Known rows, with every way that one mark hangs from another
{razur {luda tiso} {mife kozepi} {zefa vifud}}: [ 37.0  20.1  -2.8  13.7 -18.2   1.5  63.5  -3.4 -25.4  -9.3 -44.6  -9.4
 -22.3  28.5   3.5 -56.7 -65.1  24.2]
{tiso {luda razur}}: [-19.2  42.4  -6.1  -4.0 -37.4 -13.7 -32.9  42.1  30.3  13.1  -8.7 -26.8
 -22.8 -77.8  11.3  19.0 -16.2  -6.3]
{kozepi mife}: [-35.3  -6.6  19.2 -23.0 -11.3  35.7 -22.6  29.6  -3.8  16.2  -2.2 -27.1
   9.7 -90.4  -7.9  74.5  21.1 -14.5]
{tiso {luda {razur {mife kozepi} zefa}}}: [-18.4  14.0   7.0   9.9 -50.4 -12.3 -35.5  19.8  -4.5   8.8 -18.7 -50.0
 -32.5  24.4  35.9 -44.0 -67.0  -1.4]
{luda {razur {mife kozepi} zefa} tiso}: [ -7.6  14.1 -15.3  10.7 -71.4  -3.2  -3.2 -23.9 -16.1  31.3 -32.6 -70.2
 -30.5  61.3  44.3 -53.3 -45.8  35.0]
{goka {zefa {razur luda mife} vifud}}: [  3.8 -13.6 -19.2   4.5  34.4 -13.7   7.1  -0.6  18.9  -3.9  38.6  62.5
   9.5  -0.2   2.4  -2.9  -2.5  12.9]
{zefa goka {razur {luda tiso} mife} vifud}: [ 38.1  -2.9  16.3   6.8  36.8 -27.0  33.7 -25.2  -7.5 -32.5  -4.0  23.0
   9.5  29.9 -17.7 -27.8  26.5  28.8]
{zefa razur vifud}: [-14.7  22.5 -28.6  19.0  19.2   8.3  20.2   1.2  34.2  -8.1   7.3  18.2
  18.1 -55.6 -35.4  42.1  41.6 -19.9]
{zefa goka {razur luda mife}}: [ 13.7 -28.4  43.1 -20.7  33.0  -2.7 -19.9 -23.1 -25.3 -15.2  26.3  30.6
   5.7  13.7  -2.1  -7.6  33.1  -6.0]
{luda {razur mife zefa} tiso}: [-20.9  40.7   5.5 -21.8 -63.6 -39.2 -25.3  -4.3  -8.0  43.7 -17.5 -42.5
 -47.2  37.9  42.5 -34.4 -31.5  52.0]
{luda tiso}: [ -0.1  50.9 -22.0   0.2 -54.6  20.1   1.8   1.1   0.3  24.0 -37.5 -26.6
 -12.1 -63.3   1.8  23.2  12.2  14.0]
{vifud {zefa goka razur}}: [-23.5 -24.1  13.7 -26.1  33.2  23.7 -31.9 -21.8 -18.0  -0.9  38.6  11.9
  40.3  -2.1 -49.9  60.5  81.8 -49.9]
{vifud zefa}: [-31.9   6.0   6.1 -40.5  -9.5  32.5 -13.0  -2.9  -2.4  47.2   2.3   8.7
  -4.8 -68.5 -25.8  65.0  31.2 -32.9]
{razur mife {zefa vifud}}: [ -8.1  18.6  14.7 -18.9   1.1  -6.5   3.7  22.2  17.2  24.8 -24.1  19.2
 -27.2 -15.6  14.9  10.1 -26.6  12.3]
{tiso {luda {razur {mife kozepi} {zefa vifud}}}}: [ -6.9   9.5  -7.0  23.8 -20.4 -19.8   4.7  30.0  26.9  -2.0 -29.5 -30.4
 -26.3  19.7  22.2 -37.5 -72.1   2.2]
{luda {razur mife}}: [-23.6 -10.6  13.4 -23.9 -26.1  -6.8 -28.9 -18.0  25.2  58.6  -1.5 -15.0
 -34.0 -22.9  46.2   5.6  -3.9  24.0]
{goka {zefa razur vifud}}: [ -9.8   5.2 -62.6  27.6  17.1  11.8  -0.5  20.6  35.2  -5.8  28.7  30.3
  40.7 -34.3 -16.1  52.2  34.3 -14.5]
{zefa goka {razur luda {mife kozepi}} vifud}: [ 36.8 -60.5  14.4  28.1  59.5  21.9  43.5 -29.3  -6.0 -41.1   6.3  26.0
  29.9  34.0 -14.9 -21.4  19.1 -19.4]
{zefa goka razur vifud}: [  9.3  -8.8  -9.8  17.6  46.2  12.1  10.1  10.4  20.9 -31.3  11.0  18.8
  44.3 -26.4 -33.7  47.4  62.0 -28.7]
{mife kozepi}: [  2.0  -5.9 -22.1  20.6 -33.4  73.3  16.5  -4.2   1.7  14.5 -28.4 -30.0
   7.8 -60.5   1.3  27.4   4.2 -34.4]

Rows
[ -9.2 -43.2  55.7 -48.7  47.8  -2.4 -23.1 -42.5 -35.8   5.7  45.7  38.5
  12.8  33.4 -31.9   8.9  47.3 -21.4]  {vifud {zefa goka {razur luda mife}}}
[ 19.7 -11.2  57.9 -49.2  14.2  -6.0 -16.6  23.5 -40.1  -7.5  -0.3  22.0
 -16.4  15.6  21.9 -13.9 -24.4  -0.2]  {razur luda mife {zefa goka}}
[-16.3 -14.7 -35.0  19.3  19.5   0.5 -17.6  -5.8  32.8  11.2  25.2  40.5
  15.8   1.4   9.2  24.8  17.3  10.3]  {goka {zefa {razur mife} vifud}}
[  7.1  22.3 -10.7   2.5  36.7  -3.8  42.4   6.7  16.2 -25.2  19.9  39.1
  11.9 -56.4 -43.9  18.9  21.6 -19.8]  {zefa {razur luda} vifud}
[-30.5  64.5  -1.0 -17.0 -45.5 -33.5 -43.2  64.7  10.5   1.5  -4.9 -34.4
 -27.5 -44.4   7.4   2.4 -42.5  -8.3]  {tiso {luda {razur zefa}}}
[ 15.2  12.7 -33.7  18.6   6.0 -27.4  17.3 -13.2   3.6  -9.8  19.3  36.6
   2.5  19.3   1.3 -24.0  -5.4  44.8]  {goka {zefa {razur {luda tiso} mife} vifud}}
[  1.9  -8.8  -1.2 -16.0  25.7 -16.6   9.9  55.9  22.3 -10.6   5.5 -11.1
  12.2  -2.6   5.7  30.0   0.9 -11.5]  {luda {razur {zefa goka vifud}}}
[ 15.6 -45.7 -38.5  35.8  26.5  22.7  32.5 -20.2   7.9 -13.4  24.3  38.0
  27.4  24.4   0.8 -20.0 -14.5  -4.0]  {goka {zefa {razur luda {mife kozepi}} vifud}}
[-10.2  26.6  17.3 -18.1 -16.4 -28.8 -51.2  72.7  -3.4 -20.3  -2.9 -33.0
  -3.0 -14.2   9.2   8.4 -18.3 -17.7]  {tiso {luda {razur {zefa goka}}}}
[ 10.8   4.8   5.6 -14.8  29.4  11.6  10.7  60.3   6.0 -22.7 -13.5   9.0
  20.0 -28.0 -10.2  42.6   8.6 -26.5]  {razur {zefa goka vifud}}
[  2.8   9.2 -26.2  26.3 -39.2 -15.5  36.6 -11.8   8.7  20.2 -38.0 -50.0
 -23.2  55.1  27.7 -49.4 -47.4  36.9]  {luda {razur {mife kozepi} {zefa vifud}} tiso}
[ 13.6 -22.4   2.8   8.9 -47.3   0.8 -10.8 -16.2 -30.3   9.5 -24.8 -68.5
  -5.6  89.8  44.7 -47.0 -23.5  25.5]  {luda {razur {mife kozepi} {zefa goka}} tiso}
[ 18.4   7.5  -6.7  26.4 -32.3  16.6  22.8 -62.5 -35.4  -4.7 -11.1 -18.8
  -7.7  32.9  -3.5 -58.1  -4.6  16.6]  {zefa {razur {luda tiso} {mife kozepi}}}
[ 20.4  24.9   8.0  -3.3 -53.0  12.4  24.7 -12.9 -50.5   2.9 -38.7 -27.7
 -30.7  32.1  17.8 -61.3 -61.2  21.0]  {razur {luda tiso} {mife kozepi} zefa}
[  1.8 -20.0  23.2   5.4 -23.1  -8.0 -42.4  24.8 -13.6 -13.5 -16.5 -46.8
 -11.3  52.9  38.8 -35.6 -46.8  -8.3]  {tiso {luda {razur {mife kozepi} {zefa goka}}}}
[-11.7 -70.2  21.2  -0.6  22.4  45.3 -24.4 -66.1 -31.9  12.3  20.7  -5.1
  32.4  63.6 -21.7  16.1  54.9 -43.4]  {vifud {zefa goka {razur {mife kozepi}}}}
[ -2.4 -41.1 -55.3  53.8   7.9  36.8   8.0 -29.1  21.8   4.6  11.8  14.4
  33.9  28.0  11.6   4.9   7.4  -5.4]  {goka {zefa {razur {mife kozepi}} vifud}}
[-22.1  21.9  20.9 -13.1 -36.4 -27.0 -49.0  12.1  30.1  35.9 -13.9 -17.8
 -44.6 -40.1  43.2  -6.3 -28.0  20.1]  {tiso {luda {razur mife}}}
[ 14.6  33.3 -60.6  24.0   4.3 -15.7  35.5  12.8   9.7 -30.3  19.8  27.9
  27.5 -19.5 -28.1   2.2   6.2  21.3]  {goka {zefa {razur {luda tiso}} vifud}}
[ 17.4  51.4 -23.9  17.1   7.1 -18.0  54.2  -5.8   1.3 -30.4  -3.8  13.7
   6.4 -35.7 -46.8  -5.3  19.1  13.2]  {zefa {razur {luda tiso}} vifud}
[-23.1 -44.5  36.8 -31.3  31.2  11.1 -51.3 -48.1 -20.5  18.9  37.0  18.7
  17.2  40.2 -21.8  33.5  67.3 -25.0]  {vifud {zefa goka {razur mife}}}
[-12.5   6.1  -2.5   8.0  19.8  -4.7   3.2 -26.4  31.9  13.8   2.4  26.3
  -0.7 -14.8  -9.2  13.3  29.3   4.8]  {zefa {razur mife} vifud}
[  1.4   4.3  30.5 -10.6  20.6 -53.5 -28.6  57.4  26.3 -14.6 -11.8  -5.0
 -20.1  20.0  22.5 -12.7 -36.4  11.5]  {tiso {luda {razur mife {zefa goka vifud}}}}
[ 25.7 -31.1  33.8  -5.7  67.4 -14.0  19.9 -15.5   4.4 -27.7  18.0  48.2
  13.0   9.0 -17.3   0.1  32.6  -1.2]  {zefa goka {razur luda mife} vifud}
[ 30.4   4.1  25.1 -27.9  46.9  -5.2  38.2  65.3  -9.8 -39.2  -2.5  32.0
  13.4 -31.5 -21.1  21.7 -13.7 -24.1]  {razur luda {zefa goka vifud}}
[ -2.8  -9.5   3.6   0.3 -18.1  15.1  17.3 -80.6 -49.6  12.7   9.3  -9.7
  -3.9  52.8 -34.8 -38.7  12.0   0.8]  {vifud {zefa {razur {luda tiso} {mife kozepi}}}}
